Every row comes from one small tree of marks. Brackets hold a mark, then the marks that hang from it, in alphabetical order. Every link used is in the known rows. Which tree was each row made from?
Known rows:
[leme ronuk [vuril [seru firitem]]]: [-125,-287,96,-292,321,-247,185,358,79,-49,211,163,42,11,-345,-842,-180,-54,-249,15,-296,-146,-109,0,98,223,82,-371,206,137,107,323,117,104,-191,-101,271,206,228]
[ronuk leme]: [19,-504,17,-244,56,-223,-33,363,25,-201,107,53,-202,-115,-185,-281,41,-100,94,-154,95,-443,20,-174,46,302,223,-132,-142,265,43,11,69,-195,14,253,241,223,347]
[negib [vuril [leme nomizo] [ruvizem lokek]]]: [132,-142,-158,-135,-58,17,-133,244,-115,-143,283,292,-68,-338,-82,-421,51,-62,-329,-177,-319,-70,-145,-242,-91,396,344,11,-9,260,-73,322,20,56,-74,58,350,310,467]
[ruvizem firitem [lokek garan]]: [-189,-94,-166,-179,-198,18,-8,72,120,-41,246,-198,41,-411,-123,-276,123,83,21,-147,-77,-417,-89,-127,90,258,168,-106,-357,296,-162,180,340,-302,-7,269,485,279,250]
[nomizo [leme ronuk [vuril [ruvizem lokek]]]]: [98,-249,52,-209,155,-30,-202,189,25,-178,404,346,-30,-129,-415,-561,-138,-284,-154,-171,-362,-104,-72,-349,9,144,141,-89,40,370,-71,198,103,21,-139,5,649,337,487]
[nomizo [leme ronuk vuril]]: [-59,-363,-29,-281,182,-120,-117,240,82,-80,483,192,-86,54,-459,-531,-81,-153,-149,-100,-192,-363,-115,-353,104,183,81,-134,4,385,12,93,88,72,-93,-59,606,338,465]
[lokek garan ruvizem]: [-40,-117,-189,64,-119,9,139,101,145,-112,266,57,-156,-398,-90,-285,265,-33,58,-87,-42,-539,51,-296,2,305,195,-219,-209,500,-28,-61,297,-179,246,317,624,119,262]
[lokek garan]: [-39,-231,-164,-89,-63,38,54,206,105,-62,250,-3,-113,-314,-120,-348,172,-66,3,-140,-97,-431,-69,-245,58,417,215,-157,-212,394,9,-13,155,-214,115,302,522,108,259]
[firitem [ruvizem [vuril [garan lokek] seru]]]: [55,93,-93,-246,158,-215,125,318,-307,-484,88,26,148,-520,6,-614,-20,34,-208,204,-113,-228,272,-148,-33,172,412,-170,-260,290,-116,-170,195,-176,137,463,585,277,269]
[seru [firitem [ruvizem lokek vuril]]]: [7,12,-28,-475,-167,-313,75,194,-281,-439,96,-7,-166,-414,-73,-290,-7,238,-110,-273,-278,-154,160,-166,119,280,101,93,-63,505,102,2,313,-236,-190,429,211,228,210]
[nomizo [leme [ronuk ruvizem] vuril]]: [194,-317,19,-40,203,-163,-183,106,175,-148,407,169,-180,123,-478,-442,-169,-147,-137,-121,-113,-388,-182,-372,312,223,188,-212,-11,315,4,131,-27,-36,-283,-29,645,274,456]
[ruvizem [firitem [seru vuril]]]: [-192,-373,-105,-232,-91,-124,155,200,325,-12,287,-94,243,-353,-309,-237,-219,302,-185,2,-110,-350,-234,-44,225,340,-6,-418,-112,204,-20,97,340,-129,-294,-29,212,286,501]
[nomizo leme]: [59,-419,-107,-312,-58,-38,-129,233,32,-244,314,169,-145,-26,-258,-336,-35,-92,30,-129,-55,-527,24,-198,84,295,170,-77,-202,311,116,-53,101,-262,15,153,447,288,495]
[seru [firitem [ruvizem [vuril garan leme]]]]: [180,225,-108,-250,-21,-116,214,255,-458,-379,22,163,-169,-243,28,-425,56,164,-421,-171,-174,-247,81,-204,-21,233,192,-159,25,240,72,-131,286,-280,-40,368,494,347,359]
[firitem ruvizem]: [18,-299,-57,-282,72,-296,56,358,55,-307,191,5,-123,-140,-191,-209,-1,138,-146,-94,-4,-592,-14,-211,61,384,290,-94,-119,319,-19,-94,188,-153,-151,328,351,284,486]
[lokek garan [ruvizem [vuril leme]]]: [-85,232,-320,8,-163,65,183,142,-165,-185,108,82,-261,-403,-6,-427,384,32,-34,-248,-191,-417,146,-351,-19,253,137,-117,-77,493,-76,-138,334,-215,333,430,758,194,235]
[ronuk [leme nomizo] [ruvizem firitem]]: [80,-320,-86,-94,106,-262,-154,177,174,-23,186,7,-146,61,-190,-228,-231,-19,-120,-117,137,-587,-296,-147,243,195,304,-178,-253,5,-66,362,80,-227,-343,90,267,260,461]
[seru vuril]: [-77,-409,-72,-249,-107,-106,-2,316,244,-80,417,-58,31,-267,-212,-373,-123,76,9,-29,-155,-193,30,-178,146,338,166,-163,-42,344,-31,62,136,-110,-126,158,248,290,319]
[vuril [leme ronuk] [ruvizem lokek]]: [41,-156,-13,-88,-10,-37,-146,294,-115,-156,189,326,-119,-58,-199,-646,194,-147,-189,-291,-263,-50,-28,-157,-66,213,270,-220,150,88,-85,217,192,-23,-72,190,516,335,476]
[lokek [ruvizem firitem vuril]]: [-139,-53,-279,-222,-159,-128,130,107,27,-268,282,-81,38,-331,-211,-383,-34,163,-152,-69,-150,-575,6,-259,-52,160,133,-113,-139,298,-84,54,484,-279,24,220,427,380,317]
[seru [firitem [ruvizem lokek]]]: [-12,-201,34,-371,-98,-359,53,215,-84,-353,118,-6,-138,-240,-107,-229,22,209,-67,-217,-110,-270,100,-30,162,274,146,-62,-99,365,102,56,260,-180,-257,299,159,224,326]
[seru firitem [vuril garan leme]]: [67,-78,-70,-134,-111,59,154,231,-68,-72,280,132,-31,-184,16,-529,-37,57,-248,-16,-143,27,88,-57,113,200,131,-356,67,123,67,56,166,-189,-64,79,352,350,357]
[firitem [ruvizem [vuril garan]]]: [186,59,-75,-210,0,-160,85,264,-228,-406,203,85,-27,-473,-117,-287,6,61,-350,-18,-133,-416,28,-445,-97,296,312,-9,-156,357,-44,-156,232,-231,-26,527,577,356,326]
[firitem [seru [vuril ruvizem]]]: [116,-373,-6,-49,0,-27,115,301,243,-129,226,245,146,-391,-253,-331,-211,-11,-187,-19,-294,-110,-159,-132,120,449,87,-429,62,283,45,14,206,-83,-195,70,298,118,573]
[ronuk [leme nomizo] [ruvizem firitem lokek]]: [26,-239,-63,-119,-35,-293,-257,108,125,-92,134,-24,-117,-129,-179,-200,-166,23,9,-164,110,-395,-149,-154,271,126,254,-86,-308,66,-126,443,62,-205,-380,160,242,295,344]
[firitem ruvizem [seru vuril]]: [-45,-306,22,-200,4,-282,178,329,220,-184,179,30,48,-425,-239,-80,-117,314,-153,-57,-99,-375,-92,-177,264,446,88,-314,-53,448,2,-127,222,4,-283,244,275,205,533]
[seru firitem [vuril garan ruvizem]]: [327,-159,49,-59,-22,101,116,230,56,-103,375,273,100,-316,-33,-517,-296,-170,-315,89,-293,56,-59,-147,-14,250,218,-332,71,178,85,113,206,-246,-94,88,305,223,414]
[ronuk [ruvizem vuril]]: [226,-147,-143,-71,-85,-145,-45,129,23,-359,140,-31,-148,-226,-243,-386,-70,31,-65,-138,-177,-320,-43,-330,206,363,239,-95,-101,282,62,45,77,-300,-197,336,400,153,238]
[garan [lokek ruvizem]]: [-159,-321,-250,-74,-83,-259,-14,152,11,-317,362,-37,25,-307,-92,-496,211,22,136,30,14,-293,226,-90,63,137,214,-295,-191,408,-54,-122,294,-41,180,118,489,193,424]
[lokek ruvizem]: [-34,-317,-166,-57,-95,-172,57,191,150,-258,249,87,-76,-237,-188,-354,121,36,-8,-39,-38,-503,103,-243,-18,233,184,-218,-86,334,23,-36,270,-120,57,210,406,243,396]
[nomizo [leme [vuril [garan [lokek ruvizem]]]]]: [53,-128,-218,14,78,-54,-21,5,-68,-327,454,136,110,-383,-171,-499,37,-161,-5,234,-6,-262,269,-315,55,-50,150,-270,-252,488,-144,-183,172,-13,216,-46,880,315,502]
[garan [lokek [ruvizem [vuril [seru firitem]]]]]: [-102,-50,-184,-267,-17,-257,213,172,-238,-396,119,37,14,-374,16,-818,41,60,28,50,-270,-99,356,93,107,64,134,-251,-88,373,125,-23,370,-168,243,164,317,69,171]
[lokek [ruvizem [vuril leme]]]: [-102,25,-300,-135,-147,-82,126,232,-176,-336,119,117,-186,-258,-92,-480,238,106,-86,-214,-162,-373,210,-270,-24,207,155,-124,49,339,-37,-65,298,-155,171,297,538,326,339]
[leme nomizo vuril]: [-164,-308,-241,-234,142,-177,-5,332,135,10,413,114,84,-206,-325,-492,-131,-56,-218,-11,-191,-246,-167,-260,94,281,62,-98,-7,261,-61,314,24,158,-278,-95,430,240,397]
[ruvizem firitem lokek]: [-194,-279,-126,-305,-182,-139,-76,159,124,-196,241,-159,105,-241,-226,-341,-33,154,-17,-106,-65,-374,-30,-66,52,213,163,-104,-224,136,-93,216,297,-226,-208,144,263,395,348]
[leme [vuril garan [ruvizem lokek]]]: [210,-107,-27,16,81,38,13,185,2,-278,225,211,224,-507,-224,-513,-106,-261,-241,101,-245,20,-2,-364,-115,193,185,-230,-10,222,-189,182,104,-61,-185,89,603,323,363]

Write each row's tree:
[-101,-88,-77,-346,-104,-131,31,288,-110,-374,-35,59,50,-492,-166,-611,-36,37,33,-69,-332,-151,238,-156,17,252,184,4,-94,254,22,156,134,-193,-23,420,308,256,44] -> [ruvizem lokek [vuril seru]]
[-160,-140,-149,-405,38,-99,168,320,19,-217,74,-72,154,-219,-242,-627,-238,118,-210,-1,-226,-503,-31,-37,-28,268,209,-139,-126,32,-33,193,295,-320,-42,213,273,364,244] -> [ruvizem firitem [vuril seru]]
[-59,-45,-24,-75,-101,-182,122,103,23,-235,-54,43,-82,-657,-164,-9,270,207,-32,-190,-75,-402,-52,-238,179,440,90,-227,-298,561,-30,-128,263,-109,-101,476,547,59,380] -> [firitem [ruvizem [lokek garan]] seru]
[118,-207,4,-148,-120,-6,97,201,54,-93,377,92,64,-334,-60,-443,-169,16,-187,65,-191,1,27,-154,78,237,122,-306,-27,245,104,74,170,-198,-92,126,264,261,259] -> [seru firitem [vuril garan]]
[22,-229,85,-371,181,-344,267,408,16,-286,-36,123,-95,-58,-101,-444,-173,141,-198,-26,-102,-510,70,100,119,342,261,-239,-28,147,146,45,207,-214,-143,236,119,187,337] -> [vuril [seru [firitem ruvizem]]]
[-76,71,-176,-185,-274,54,-41,100,-129,-219,183,-46,-125,-683,-98,-385,216,-10,95,-254,-319,-157,102,-356,60,339,129,92,-236,567,-24,40,211,-256,132,514,568,132,29] -> [ruvizem [lokek garan] vuril]
[335,-17,-16,-11,43,-89,-27,78,-85,-285,39,-67,-99,-270,-135,-265,-168,-48,-199,-12,85,-461,-129,-367,73,147,355,-175,-260,65,-80,88,167,-472,-139,355,446,347,259] -> [ronuk leme [ruvizem firitem [vuril garan]]]
[121,-109,-79,3,-97,120,-18,160,48,-157,165,150,-59,-466,-74,-365,125,-218,7,-173,-245,-203,-15,-226,-28,360,250,-116,-172,385,-80,113,197,-236,72,354,573,111,295] -> [vuril [ruvizem [lokek garan]]]
[92,-176,-132,-68,10,73,-15,186,90,-100,561,-44,373,-363,-42,-569,-240,-99,-227,245,-132,-19,-38,-55,-6,111,346,-403,-209,127,-280,74,352,-244,-5,0,504,405,539] -> [seru [vuril [garan lokek] [ruvizem firitem]]]
[-185,106,-231,-281,-267,66,25,27,-66,-145,229,-226,2,-594,-123,-340,92,101,-14,-212,-248,-302,-26,-245,42,263,120,61,-325,414,-153,138,379,-349,42,411,516,294,110] -> [ruvizem firitem [lokek garan] vuril]
[-17,-293,-139,-206,244,-55,156,313,244,-95,312,-10,234,-72,-356,-500,-322,-74,-335,10,-175,-422,-283,-123,-20,286,167,-276,8,89,-204,233,295,-149,-255,-174,410,373,573] -> [leme [vuril [ruvizem firitem]]]
[-147,-53,-242,-148,-153,-154,224,45,34,-275,121,15,107,-493,-282,-285,0,257,-216,-64,-175,-554,-114,-218,23,229,-43,-327,-124,299,10,-23,517,-180,-53,153,450,246,444] -> [lokek [ruvizem [firitem seru] vuril]]
[286,-111,68,-47,355,36,322,341,6,-194,36,353,208,-231,-168,-785,-355,-269,-417,236,-290,-130,-57,-51,-98,227,200,-442,123,-20,34,237,108,-157,-143,-63,400,194,341] -> [leme [vuril garan ruvizem [seru firitem]]]
[136,-185,-18,-156,260,46,89,273,42,-229,132,282,147,-214,-284,-602,-261,-202,-199,238,-134,-409,96,-251,-1,176,198,-255,-138,138,-39,45,-25,-145,4,31,662,365,352] -> [nomizo [leme [vuril garan seru]]]
[419,-122,-41,52,69,166,60,235,-137,-278,217,262,-20,-289,-64,-427,74,-157,-489,57,-166,-264,-179,-320,-271,423,446,-256,-2,174,-76,-2,53,-153,110,116,512,361,504] -> [negib [vuril garan leme ruvizem]]
[-32,183,-104,-247,-156,-113,43,164,-183,-310,108,-85,-179,-685,-43,-162,202,116,-11,-271,-226,-307,128,-391,93,372,222,160,-255,676,-111,-75,273,-231,39,687,595,186,135] -> [firitem [ruvizem [lokek garan] vuril]]
[21,-219,-16,-41,-74,-213,-221,2,195,-153,293,-113,-25,-42,-351,-379,-46,116,-111,-156,-45,-321,-227,-200,202,155,293,-222,-133,47,-113,349,235,-162,-370,141,386,344,323] -> [leme [ronuk [ruvizem firitem lokek]]]
[-161,-69,-223,89,-113,-46,275,-18,231,-37,124,-15,68,-476,-196,-159,179,174,-131,-41,-1,-707,-205,-154,71,276,8,-466,-291,336,-67,-21,496,-209,92,144,591,132,463] -> [lokek garan [ruvizem [firitem seru]]]
[462,-242,40,34,73,99,-5,188,-14,-278,357,227,78,-437,-127,-358,-78,-204,-440,141,-212,-308,-249,-419,-288,454,468,-180,-74,295,-6,29,68,-176,85,138,426,277,422] -> [negib [vuril garan ruvizem]]
[232,-161,-102,-40,49,103,44,216,79,-171,276,147,206,-188,-172,-449,-208,-157,-427,100,-98,-460,-239,-185,-212,227,356,-343,-123,-77,-143,142,308,-348,-83,85,495,414,548] -> [vuril garan [ruvizem firitem]]
[285,-127,-45,-118,-35,-109,-255,53,-78,-297,313,221,-296,-7,-344,-439,-97,-110,-135,-244,-243,-366,-116,-432,209,217,262,-32,-72,351,142,14,75,-237,-76,299,623,262,346] -> [nomizo [leme [ronuk [ruvizem vuril]]]]
[-84,214,-387,-205,-95,82,5,206,-283,-45,290,145,85,-268,-88,-590,-32,59,-497,-88,-203,-298,-139,-269,-141,108,181,-129,-137,-69,-140,285,263,-188,-97,134,616,513,404] -> [ruvizem firitem [vuril garan [leme nomizo]]]
[-4,-142,-225,-68,149,-63,13,280,30,-3,422,216,174,-371,-247,-533,-137,-158,-377,162,-162,-160,-152,-381,-30,204,108,-189,-75,186,-96,299,-3,106,-235,-31,602,314,361] -> [leme nomizo [vuril garan]]
[-14,77,-161,-265,-251,25,-55,61,-167,-309,245,-76,180,-571,-158,-433,-35,71,-201,-10,-220,-192,22,-315,-120,115,180,-45,-247,169,-132,165,317,-325,-93,325,511,459,185] -> [ruvizem firitem lokek [vuril garan]]
[65,-197,76,-246,225,-123,231,316,53,-244,-25,223,140,-237,-202,-742,-304,-145,-157,24,-392,25,61,77,83,223,98,-279,147,133,21,352,110,-89,-245,-46,211,163,260] -> [leme [vuril [ruvizem lokek] [seru firitem]]]
[216,-64,56,165,94,-151,-145,7,84,-204,307,103,49,-344,-359,-500,-28,-135,-202,46,-107,-1,-117,-492,145,112,241,-285,-16,209,-141,275,4,61,-360,132,675,318,203] -> [leme [ronuk [ruvizem lokek]] [vuril garan]]
[264,-339,29,-28,19,-125,-290,77,125,-205,357,243,-280,163,-382,-361,-62,-125,-77,-172,-62,-494,-148,-309,236,220,311,-183,-110,237,119,66,6,-206,-145,149,575,263,465] -> [nomizo [leme [ronuk ruvizem]]]
[45,61,-182,-141,69,-96,159,223,23,-292,-152,-55,-25,8,-173,-599,-175,188,-236,-90,-108,-498,-52,10,202,244,303,-280,-66,-153,-107,183,180,-415,-181,195,378,367,313] -> [ronuk [ruvizem firitem [vuril leme seru]]]
[114,-78,17,158,-107,-66,-188,-12,126,-98,248,36,-242,-303,-207,-356,213,-84,46,-234,-108,-194,-138,-360,242,306,312,-174,-190,379,-31,216,80,-129,-97,404,638,97,150] -> [leme [ronuk [ruvizem [lokek garan]]]]
[322,-346,124,-234,195,-55,202,312,16,-267,123,241,19,-172,-100,-588,-263,-89,-351,72,-333,-295,-174,16,-112,485,346,-236,62,207,191,188,102,-192,18,-16,17,100,333] -> [negib [vuril ruvizem [seru firitem]]]
[12,-323,-7,-404,233,-119,175,299,36,-188,100,213,-19,34,-291,-669,-315,-65,-95,39,-215,-368,73,63,182,221,28,-220,-14,213,166,123,42,-170,-102,-131,306,202,345] -> [nomizo [leme [vuril [seru firitem]]]]
[202,-375,-51,-3,96,-269,-195,247,103,-106,125,164,-257,-41,-176,-241,-115,-136,-17,-147,102,-410,-160,-251,259,265,298,-132,-168,148,50,264,-92,-127,-250,210,288,122,379] -> [ronuk [leme nomizo] ruvizem]
[228,-274,79,-94,110,-2,106,244,24,-280,159,111,118,-437,-146,-468,-80,-46,-319,288,-135,-391,-92,-295,-173,410,420,-201,-176,214,17,71,-15,-114,114,178,329,298,206] -> [negib [vuril garan seru]]
[151,-173,38,-147,68,-49,208,255,-51,-217,33,250,84,-196,-52,-681,-138,-85,-240,173,-143,-253,48,14,-39,222,224,-369,-70,-24,186,131,141,-257,-7,148,268,231,227] -> [vuril garan [seru firitem]]
[-47,-7,-53,-299,-136,-305,95,175,-161,-468,-38,48,-38,-667,-245,-123,109,309,-133,-227,-254,-259,41,-278,132,367,36,-64,-127,515,33,-126,268,-68,-215,473,406,180,343] -> [firitem [ruvizem lokek vuril] seru]
[181,-342,-76,-200,221,37,-3,298,94,-225,337,277,1,-38,-344,-470,-274,-271,-173,-37,-235,-392,-70,-242,33,277,142,-133,-14,322,-47,30,79,-160,-97,-87,579,288,602] -> [nomizo [leme [vuril ruvizem]]]
[16,-225,-129,-45,54,-223,-218,116,234,102,474,75,-21,123,-347,-460,-160,18,-357,-117,-55,-460,-461,-215,190,188,293,-232,-93,-36,-60,484,163,-26,-397,-1,418,342,474] -> [leme nomizo [ronuk [ruvizem firitem]]]
[-100,-38,-285,-68,120,-43,-15,334,-243,-108,181,280,158,-236,61,-885,112,-119,-223,184,-63,-49,174,56,-2,77,331,-375,-178,-93,-97,191,13,25,120,77,616,303,433] -> [vuril [garan lokek] [leme nomizo] seru]
[-25,187,-84,-161,-162,-151,154,86,-161,-333,-41,26,-107,-846,-133,-56,244,229,-80,-270,-252,-290,6,-344,170,446,29,-73,-274,669,-21,-151,296,-153,-39,622,611,66,240] -> [firitem [ruvizem [lokek garan] vuril] seru]
[171,-339,8,-224,-29,-27,117,309,140,-85,351,183,12,-141,-99,-501,-305,-64,-167,-94,-328,-23,-71,-14,130,344,163,-265,129,258,107,147,234,-220,-150,42,137,169,441] -> [seru firitem [vuril ruvizem]]
[47,-58,-12,-144,128,-184,20,172,90,-196,113,-3,23,-26,-336,-662,-245,67,-294,-41,-221,-447,-223,-166,138,204,346,-253,-36,-38,-44,307,227,-254,-214,234,390,339,195] -> [leme [ronuk [ruvizem firitem [vuril seru]]]]
[105,-263,-105,23,53,-231,-270,176,148,19,447,234,-160,16,-327,-488,-49,-81,-259,-146,-118,-293,-322,-323,200,260,306,-206,-16,122,53,392,6,67,-316,142,461,198,406] -> [leme nomizo [ronuk ruvizem]]
[52,-102,-98,8,36,-162,205,117,-141,-332,143,160,152,-352,57,-764,68,-48,-82,289,-47,-133,304,83,-9,-15,245,-490,-175,154,68,0,288,-146,241,94,432,139,290] -> [vuril [garan [lokek ruvizem]] [seru firitem]]
[-4,-274,59,-191,177,-106,52,367,-31,-128,174,152,-102,-61,-234,-666,117,54,-328,-50,-167,-347,-139,-171,-86,411,393,-248,93,161,20,166,33,98,101,87,338,359,296] -> [negib [vuril [leme ronuk] seru]]
[-43,-214,82,-379,371,-384,359,434,58,-264,-7,35,20,-98,-216,-502,-263,129,-272,50,-146,-426,25,30,190,326,130,-264,69,238,34,100,146,-49,-283,56,194,228,344] -> [leme [vuril [seru [firitem ruvizem]]]]
[-192,-273,-150,-201,213,-220,-102,331,113,143,588,198,28,-110,-411,-633,-82,-119,-323,-74,-272,-160,-275,-352,41,224,78,-133,111,271,-50,426,64,312,-272,-90,521,292,398] -> [leme nomizo ronuk vuril]
